Each row was made from one walk, in order. Every step used is in the known rows, and no mark comes twice. Write each row's walk.
Known rows:
vemat-pume: [-1.592  0.089  0.384 -0.926 -0.533  0.590 -2.023 -0.956  2.567  0.665
 -1.969 -0.719 -0.248 -0.406 -1.744 -0.053  0.660 -0.190  0.259  0.470
 -0.132 -1.372 -0.183 -0.704  0.055  1.976  0.346  0.628]
pume-musi: [-1.282 -0.141  2.123 -0.553 -0.359 -1.813  0.176  4.560 -0.848 -0.054
 -2.030  0.003  0.390  0.379 -1.052  0.156  0.882 -0.457  0.864 -0.238
 -0.851 -0.506 -0.379  0.519  0.848  0.558  0.720  2.422]
vemat-nito-pume-musi: [-0.915  0.859  3.078 -0.166 -0.245 -0.210 -1.821  3.305  0.216  0.505
 -1.479 -0.647  0.459  0.314  2.677  0.372  0.061 -0.128  0.418  1.086
  3.684 -0.230  0.841 -0.578  0.219  1.216  0.564  2.447]
musi-pume-vemat-movo: [-0.742  2.150  0.968 -1.613 -0.875  1.465 -1.032 -1.421 -5.136 -0.384
 -1.471  0.150  0.651  0.488  0.577 -0.474 -0.070 -0.141  0.192  0.824
 -1.389 -0.462 -2.963 -0.210 -0.930  2.542 -0.259 -0.683]
musi-nito: [-1.082 -0.522  1.020 -1.724 -0.853  0.106 -0.312 -1.814 -0.873 -0.522
 -1.541 -1.017  0.883  0.767 -3.497  0.355  0.391  0.037 -0.927  0.578
 -0.903 -0.776  2.372  1.584 -0.425  0.730 -0.693 -0.824]
musi-nito-vemat: [-0.784 -0.425  1.104 -2.044 -0.754  0.526 -1.230 -1.675 -1.474 -0.413
 -1.441 -1.591  0.636  0.472 -6.561 -0.060  0.406 -0.098 -0.746  1.391
 -1.343 -0.802  3.534  1.036 -0.393  0.643 -0.713 -0.509]
movo-vemat-nito-pume: [-0.954  0.726  2.926 -1.301  0.273 -0.704 -0.338  2.865  0.454 -0.303
 -0.759 -0.425  1.947  0.280  3.566  0.341 -0.354 -0.297 -0.398  0.108
  1.774 -0.543  0.550 -2.213  0.209  1.045 -0.799  1.681]
movo-nito-pume-musi: [-0.784 -0.041  1.382 -0.028  0.147 -1.390 -2.557  0.805  0.065  0.101
 -1.437  1.011  0.286  0.192  1.849  0.406 -0.067 -0.456  1.938  0.654
 -0.693 -0.330  1.485 -0.764  0.331  0.569  0.655  2.921]
musi-pume-vemat-movo-nito: [-0.690  1.772  0.943 -1.568 -0.709  1.128 -1.279 -1.869 -5.040 -0.453
 -1.445  0.825  0.573  0.327  1.201 -0.326 -0.086 -0.184  0.617  0.823
 -2.016 -0.547 -2.974 -0.501 -0.926  2.371 -0.273 -0.520]
musi-pume: [-1.071  2.640  1.215 -1.993 -0.799  0.547 -1.080  1.650 -4.515 -0.428
 -1.774 -0.634  0.806  1.393 -0.300 -0.135 -0.211 -0.122  1.002  0.594
  0.353 -0.726 -3.896  1.111 -0.669  1.794 -0.429  0.908]
nito-dafu-musi: [-1.842  1.493  0.628  1.307 -0.387  0.492  1.672 -0.818 -1.061  0.332
 -1.260 -0.043 -1.895  1.591 -0.747  0.930  0.089 -0.295 -1.177 -1.010
 -0.226 -0.928  0.415  0.355  0.122 -0.292  0.041 -2.009]
dafu-musi-pume-vemat-movo-nito: [-1.232  2.821 -0.718 -1.092 -0.487  0.984 -2.088 -1.473 -2.960  0.075
 -0.560  2.205 -1.886  1.606  0.838  0.583 -0.026 -0.105 -1.610  0.032
 -1.503 -1.540 -2.414 -2.066 -0.598  1.506 -0.473 -0.271]
pume-vemat-nito-dafu-musi: [-0.965  0.339  3.330 -0.138 -0.520  1.425  1.027 -2.833 -0.496  0.264
 -0.836  0.657 -0.773  1.117  2.577  0.522  0.596 -0.294 -1.254 -0.065
  0.638 -1.027  0.376 -1.205 -0.073  0.833  0.741 -2.946]
movo-nito: [-1.375 -0.856  1.675 -0.585  0.017 -1.068 -1.910 -0.749 -0.107 -0.610
 -1.634  1.523 -0.099  0.377  0.125  0.394  0.287 -0.415  1.381  0.120
 -2.568 -1.153 -1.274 -0.355 -0.143  0.864  0.287  0.570]
vemat-pume-musi: [-1.445 -0.295  0.735 -0.766 -0.449 -0.509 -1.285  1.776  2.318  0.930
 -2.203 -0.375 -0.107 -0.724 -1.333  0.039  1.048 -0.281  0.715  0.193
 -0.531 -1.058  0.333 -0.826  0.760  1.584  0.613  2.251]
nito-musi-pume-vemat-movo: [-2.443  1.324  0.866 -1.158 -0.413  0.950 -1.212 -1.366 -4.548 -0.622
 -1.107 -1.058 -0.125  0.463  2.346  0.113 -0.271 -0.340  0.307  0.304
  2.602  1.381 -1.364  0.694 -1.165  2.065 -0.470 -1.247]
movo-vemat-pume-musi-nito-dafu: [-1.142 -0.464  1.392 -1.250  0.064 -1.249  1.734  1.921  1.332  0.248
 -1.402 -0.464  1.647 -0.705  0.607  0.425  0.447 -0.401 -0.244 -0.693
 -1.815 -0.653  2.284 -1.777  1.022  0.611 -1.073  1.225]
dafu-nito-pume: [-0.853  3.066 -1.457 -0.900 -0.457  0.654 -1.996 -0.312  0.310 -0.271
 -0.997 -4.179  1.524  1.645 -1.671  0.277 -0.091  0.109 -3.357  0.851
  0.982 -0.403  0.657  2.256 -0.347  0.631  0.284  1.072]
musi-pume-vemat: [-0.604  2.373  1.834 -2.264 -0.937  1.350 -0.366 -0.841 -4.624 -0.319
 -1.384 -0.155  0.922  1.437  1.140 -0.261  0.064 -0.225  0.560  0.658
 -0.064 -0.733 -2.949  0.275 -0.734  1.888 -0.021 -0.524]
dafu-musi-pume: [-1.553  3.517 -0.612 -1.426 -0.614  0.666 -1.848  1.112 -2.708  0.122
 -0.828  0.968 -1.688  2.355 -0.370  0.688 -0.096 -0.038 -1.392 -0.143
  0.423 -1.619 -3.015 -0.886 -0.419  1.171 -0.571  0.693]
pume-vemat-nito-dafu: [-0.928 -0.205  4.059 -0.209 -0.591  1.362  1.359 -2.809 -0.726  0.077
 -1.165  0.087  0.036  0.652  2.499  0.227  0.598 -0.367 -0.555  0.160
  0.599 -0.752  0.257 -0.524 -0.080  1.031  0.846 -2.927]
dafu-musi-nito: [-1.525  1.257 -0.728 -1.274 -0.677  0.351 -1.399 -1.275 -0.169  0.064
 -0.654  0.681 -1.629  1.991 -2.649  1.011  0.293  0.058 -2.794 -0.101
 -0.425 -1.693  1.308 -0.464 -0.203  0.367 -0.762 -0.436]
pume-musi-nito: [-0.998 -0.739  1.759 -1.227 -0.609 -1.622  0.719  2.895 -1.041 -0.144
 -1.932 -0.383  0.874  0.346 -2.421  0.416  0.906 -0.247  0.061  0.043
 -1.317 -0.378  2.165  1.152  0.705  0.259 -0.031  1.824]
dafu-nito-vemat-pume-musi: [-0.984  1.943 -1.127 -1.643 -0.456  0.437 -1.779  0.737  0.947  0.102
 -1.359 -3.942  0.815  0.530 -5.924 -0.056  0.899 -0.099 -3.223  0.966
 -1.705 -1.154  0.361  1.326  0.181  0.808  0.169  1.207]

Which walk is each row?
[-1.372 -0.985  1.167 -0.094 -0.248  0.644 -1.459 -4.606 -1.462 -0.616
 -1.009  1.239 -0.385 -0.692  1.248 -0.138  0.404 -0.443 -0.333  0.396
 -2.458  0.007  0.422 -1.375 -0.712  1.957  0.455 -2.080] | pume-vemat-movo-nito-musi
[-1.857  0.947  2.705  0.780 -0.309  0.526  0.739  0.650 -0.282  0.390
 -1.328  0.224 -1.367  1.044  1.630  0.990  0.219 -0.103 -1.022 -0.194
  1.911 -1.067 -0.826 -0.379  0.017  0.432  0.018 -1.387] | vemat-nito-dafu-musi
[-1.253 -0.627  0.533 -0.522 -0.657 -0.304  0.244  0.153  1.864  1.087
 -2.212 -0.885  0.037 -0.791 -1.958  0.340  0.980 -0.192  0.250  0.199
 -0.929 -0.732  2.682 -0.079  0.741  0.980  0.058  1.076] | vemat-pume-musi-nito-dafu
[-2.442  0.999  3.012 -1.183 -0.320  0.419 -1.278  1.859 -2.370 -0.275
 -1.376 -0.883 -0.098  0.708  3.355  0.606 -0.111 -0.109  0.409  0.570
  4.596  0.497 -2.522  0.432 -0.759  1.678 -0.482 -0.080] | vemat-nito-musi-pume
[-1.109  2.091 -1.351 -1.698 -0.484  0.994 -2.160 -0.586  1.035 -0.018
 -1.285 -4.092  0.706  0.679 -6.098 -0.135  0.696 -0.061 -3.401  1.069
 -1.477 -1.270  0.069  1.396 -0.131  0.973  0.022  0.389] | dafu-nito-vemat-pume
[-0.854 -0.345  1.219 -0.299 -0.572  1.090 -0.958 -3.860 -1.465 -0.475
 -1.143  0.607  0.022 -0.376 -0.560 -0.480  0.555 -0.308 -1.049  0.472
 -2.642 -0.625  0.062 -1.065 -0.552  2.193  0.635 -2.093] | pume-vemat-movo
[-1.450  2.505  0.818  0.614 -0.620  1.230  2.017 -1.535 -3.080  0.441
 -1.070  0.129 -1.542  1.846  0.596  0.796 -0.063 -0.294 -0.889 -0.710
 -0.095 -0.841 -0.480  0.162 -0.088  0.133 -0.158 -2.302] | nito-dafu-musi-pume-vemat
[-1.711  0.584 -0.829  1.288 -0.101 -0.098 -1.533 -1.974 -2.945 -0.230
 -1.632  1.748 -1.310 -0.846 -0.523  0.302 -0.250 -0.179 -0.079  0.159
 -4.167 -0.511 -1.395 -1.052 -0.655  1.744 -0.629 -0.597] | vemat-movo-nito-dafu-musi-pume
[-0.859 -0.746  1.166 -0.948 -0.531 -1.228 -0.296  2.508 -1.817 -0.070
 -1.885 -0.579  0.551 -0.505 -4.929  0.003  0.888 -0.270 -0.048  0.775
 -2.463 -0.230  3.066  0.405  0.554  0.683 -0.245  1.919] | pume-musi-nito-vemat-movo
[-1.051 -0.683  1.842 -0.877  0.081 -0.609 -2.871 -0.676 -0.679 -0.443
 -1.441  0.952 -0.330  0.116 -2.846 -0.032  0.293 -0.583  1.543  0.892
 -2.869 -1.190 -0.072 -0.864 -0.124  0.808  0.318  0.816] | movo-nito-vemat
[-1.215 -0.259  1.430 -1.638  0.159 -1.469  0.430  3.138  1.793  0.115
 -1.360 -0.099  1.577 -0.636  0.989  0.157  0.514 -0.476 -0.059 -0.652
 -1.496 -0.949  0.530 -2.364  0.968  1.115 -0.703  2.312] | movo-vemat-pume-musi
[-1.224 -0.604  0.429 -1.231 -0.639 -0.404 -0.935  0.585  2.154  0.876
 -2.127 -0.690  0.213 -0.756 -2.189  0.231  1.053 -0.150  0.202  0.433
 -0.902 -0.896  2.119 -0.356  0.653  1.371  0.132  1.814] | vemat-pume-musi-nito
[-0.886 -0.841  1.451  0.498 -0.339  0.798 -0.242 -4.961 -1.599 -0.399
 -1.240  1.337 -0.306 -0.651  0.659 -0.146  0.436 -0.440 -0.363  0.257
 -3.790 -0.500  0.632 -1.301 -0.441  1.660  0.586 -2.617] | pume-vemat-movo-nito-dafu
[-1.479  0.595  2.919 -0.582  0.255 -0.737  1.842  2.418  0.018 -0.228
 -0.757  0.336  0.736  0.601  3.092  0.851 -0.057 -0.358 -1.243 -0.930
  0.277 -0.975 -0.389 -2.068  0.408  0.256 -1.102 -0.246] | movo-vemat-nito-dafu-musi
[-2.056 -0.185  3.137 -1.488  0.380 -1.053  0.415  2.832 -0.145 -0.736
 -0.822 -0.369  1.426  0.179  3.788  0.608 -0.051 -0.420 -0.557 -0.559
  2.004  0.005 -0.573 -1.591  0.055  1.000 -1.090  0.490] | movo-vemat-nito-musi
[-0.203  0.217  0.956 -1.523 -0.908  1.161 -1.141 -3.946 -0.718  0.027
 -0.992 -1.511  1.235  0.840 -1.202  0.206 -0.036  0.017 -0.947  1.396
  0.944 -0.174  5.238  0.684 -0.550  0.774 -0.307 -0.550] | musi-nito-pume-vemat
[-1.463 -0.783  1.993  0.845  0.019 -0.831  0.421 -1.660 -0.744 -0.286
 -1.760  1.052 -0.438  0.311  0.613  0.675  0.105 -0.501  1.602 -0.364
 -2.637 -0.718 -0.185  0.252  0.047  0.098  0.280 -0.973] | movo-nito-dafu
[-1.309  0.699  1.285  0.406 -0.084 -0.036  0.302 -2.599 -1.926  0.059
 -1.182  2.016 -1.329  1.141  1.908  0.915  0.000 -0.432  0.586 -0.476
 -2.406 -1.077 -0.577 -0.836 -0.069  0.179 -0.006 -1.326] | movo-nito-dafu-musi-pume-vemat
[-0.985  1.748 -1.382 -0.692 -0.671  1.125 -2.280 -3.177 -0.409  0.362
 -0.292  0.575 -1.584  1.336 -1.360  0.765 -0.036  0.095 -3.024  0.537
 -0.047 -1.057  3.488 -1.446 -0.446  0.890 -0.632 -0.386] | dafu-musi-nito-pume-vemat-movo
[-1.966 -0.039  1.686 -1.107 -0.012 -0.393 -1.696 -1.837 -2.635 -0.653
 -1.190  0.960 -0.222  0.619  3.220  0.572 -0.124 -0.485  1.691  0.176
  0.159  0.387 -1.342 -0.116 -0.735  1.225 -0.108 -0.277] | movo-nito-musi-pume-vemat
[-0.570  0.401  0.430 -1.310 -0.769  0.512 -1.589 -2.207 -0.558 -0.055
 -1.244 -1.779  1.175  0.770 -2.057  0.280 -0.196  0.099 -0.596  1.358
  1.202 -0.171  4.623  1.227 -0.512  0.751 -0.593  0.409] | musi-nito-pume
[-0.577  2.724 -1.608 -0.665 -0.512  1.281 -1.986 -2.425 -0.131 -0.254
 -0.769 -3.666  1.441  0.985 -1.070  0.021  0.041  0.121 -3.882  1.015
 -0.319 -0.316  1.262  1.353 -0.578  1.115  0.337 -0.019] | dafu-nito-pume-vemat-movo
[-1.333 -0.020  3.351 -1.650  0.198 -1.003  0.490  3.084  0.259 -0.678
 -0.980  0.075  1.746  0.225  2.561  0.408  0.071 -0.336 -0.592 -0.430
  0.202 -0.978 -1.059 -1.936  0.265  0.982 -0.910  0.810] | movo-vemat-nito
[-2.780  1.639  1.033 -1.416 -0.381  0.320 -1.295  0.769 -4.124 -0.682
 -1.354 -1.557 -0.034  1.060  1.712  0.346 -0.383 -0.311  0.836  0.172
  3.807  1.238 -2.020  1.576 -1.006  1.623 -0.665 -0.202] | nito-musi-pume
[-1.020 -0.313  0.835  0.560 -0.296  0.906 -0.494 -5.012 -1.380 -0.180
 -0.901  1.865 -1.115 -0.275  0.784  0.125  0.436 -0.386 -1.092  0.018
 -3.705 -0.789  0.651 -1.913 -0.415  1.390  0.423 -2.585] | pume-vemat-movo-nito-dafu-musi
[-1.181 -0.234 -0.524  1.054  0.072 -0.804 -3.341 -0.495 -1.165 -0.265
 -1.695  1.154 -0.234 -1.517 -0.324 -0.078 -0.129 -0.252  0.631  0.936
 -3.119 -0.005  0.667 -1.346 -0.346  1.908  0.058  1.814] | vemat-movo-nito-pume-musi
[-1.366  1.313 -1.283 -1.034 -0.555  0.748 -2.377 -1.672 -0.918  0.065
 -0.611  0.574 -1.970  1.145 -5.113  0.599  0.296  0.027 -2.914  0.542
 -1.591 -1.532  2.217 -1.278 -0.403  0.732 -0.988 -0.430] | dafu-musi-nito-vemat-movo
[-0.872  0.582  3.095 -1.252  0.291 -1.273  0.036  4.159  0.346 -0.160
 -0.912 -0.232  2.002  0.114  3.746  0.382 -0.147 -0.361 -0.178 -0.011
  1.490 -0.373  0.820 -2.265  0.560  0.808 -0.747  2.507] | movo-vemat-nito-pume-musi
[-1.648  0.099  3.641  0.648 -0.359  0.323  1.122  0.781 -0.591  0.161
 -1.745 -0.569 -0.264  0.493  1.435  0.639  0.248 -0.169  0.089  0.063
  1.736 -0.593 -0.851  0.435 -0.059  0.637  0.199 -1.435] | vemat-nito-dafu
[-0.708  2.247  2.903 -1.548 -0.847  1.580  0.587 -0.741 -4.688  0.007
 -1.396 -0.308  0.674  1.233  2.614  0.049  0.011 -0.171  0.524  0.596
  0.879 -0.560 -2.777  0.210 -0.624  1.750 -0.131 -1.221] | musi-pume-vemat-nito-dafu
[-1.057  0.390  0.911 -1.357 -0.391  1.018 -3.182 -0.358  0.744  0.486
 -1.620 -1.418 -0.493 -0.425 -6.055 -0.684  0.621 -0.407  0.450  1.535
 -0.694 -1.288  1.229 -1.050 -0.002  1.745  0.304  0.880] | nito-vemat-pume
[-2.479  1.824 -1.110 -1.154 -0.307  0.124 -0.893 -0.287 -0.481 -0.858
 -0.991 -4.084  0.773  1.532 -1.413  0.674  0.255 -0.063 -3.531 -0.084
  1.329  0.358 -0.923  3.046 -0.629  0.620 -0.186 -0.648] | dafu-nito-musi
[-0.976  0.211  1.181 -1.213 -0.355  0.292 -2.475  1.631  0.602  0.657
 -1.803 -1.209 -0.390 -0.700 -5.716 -0.598  0.877 -0.514  0.780  1.316
 -0.977 -1.062  1.740 -1.084  0.561  1.432  0.432  1.960] | nito-vemat-pume-musi
[-1.157 -0.521  1.350 -0.375 -0.869  0.335  1.969 -2.724 -1.523 -0.196
 -1.714 -1.481  0.520  0.771 -3.027  0.641  0.236 -0.014 -0.674  0.107
 -0.999 -0.349  3.447  2.129 -0.283 -0.040 -0.747 -2.312] | musi-nito-dafu
[-0.320  0.162  0.230 -1.089 -0.840  1.219 -1.576 -4.300 -1.069 -0.009
 -1.009 -1.290  1.103  0.168 -1.507  0.064 -0.088  0.078 -1.206  1.506
  0.104 -0.005  5.262  0.309 -0.666  1.258 -0.455 -0.657] | musi-nito-pume-vemat-movo
[-1.593 -0.855 -0.263  0.672 -0.048 -0.682 -2.864 -1.586 -1.304 -0.697
 -1.732  1.585 -0.474 -1.404 -1.470 -0.113  0.075 -0.204  0.240  0.517
 -4.330 -0.574 -1.210 -1.003 -0.638  2.063 -0.150  0.107] | vemat-movo-nito
[-1.157  3.315 -0.125 -1.640 -0.696  1.264 -1.490 -0.667 -2.810  0.188
 -0.538  1.322 -1.629  2.415  0.574  0.581  0.061 -0.119 -1.732 -0.121
  0.114 -1.689 -2.313 -1.346 -0.365  1.208 -0.295 -0.270] | dafu-musi-pume-vemat
[-2.316 -0.966 -0.368  0.759  0.109 -0.594 -2.922 -1.863 -1.688 -0.787
 -1.545  1.137 -0.862 -1.409 -0.327  0.106 -0.097 -0.301  0.332  0.423
 -2.647  0.425 -0.651 -0.704 -0.893  2.091 -0.298 -0.215] | vemat-movo-nito-musi
[-0.628  1.436  1.020 -0.011 -0.290 -0.561 -1.870  2.871 -0.318  0.479
 -1.445 -1.234  0.773  0.506  0.716 -0.016 -0.136 -0.344  0.930  0.954
  2.326  0.200  2.654  0.116  0.435  0.873  0.785  3.480] | nito-pume-musi
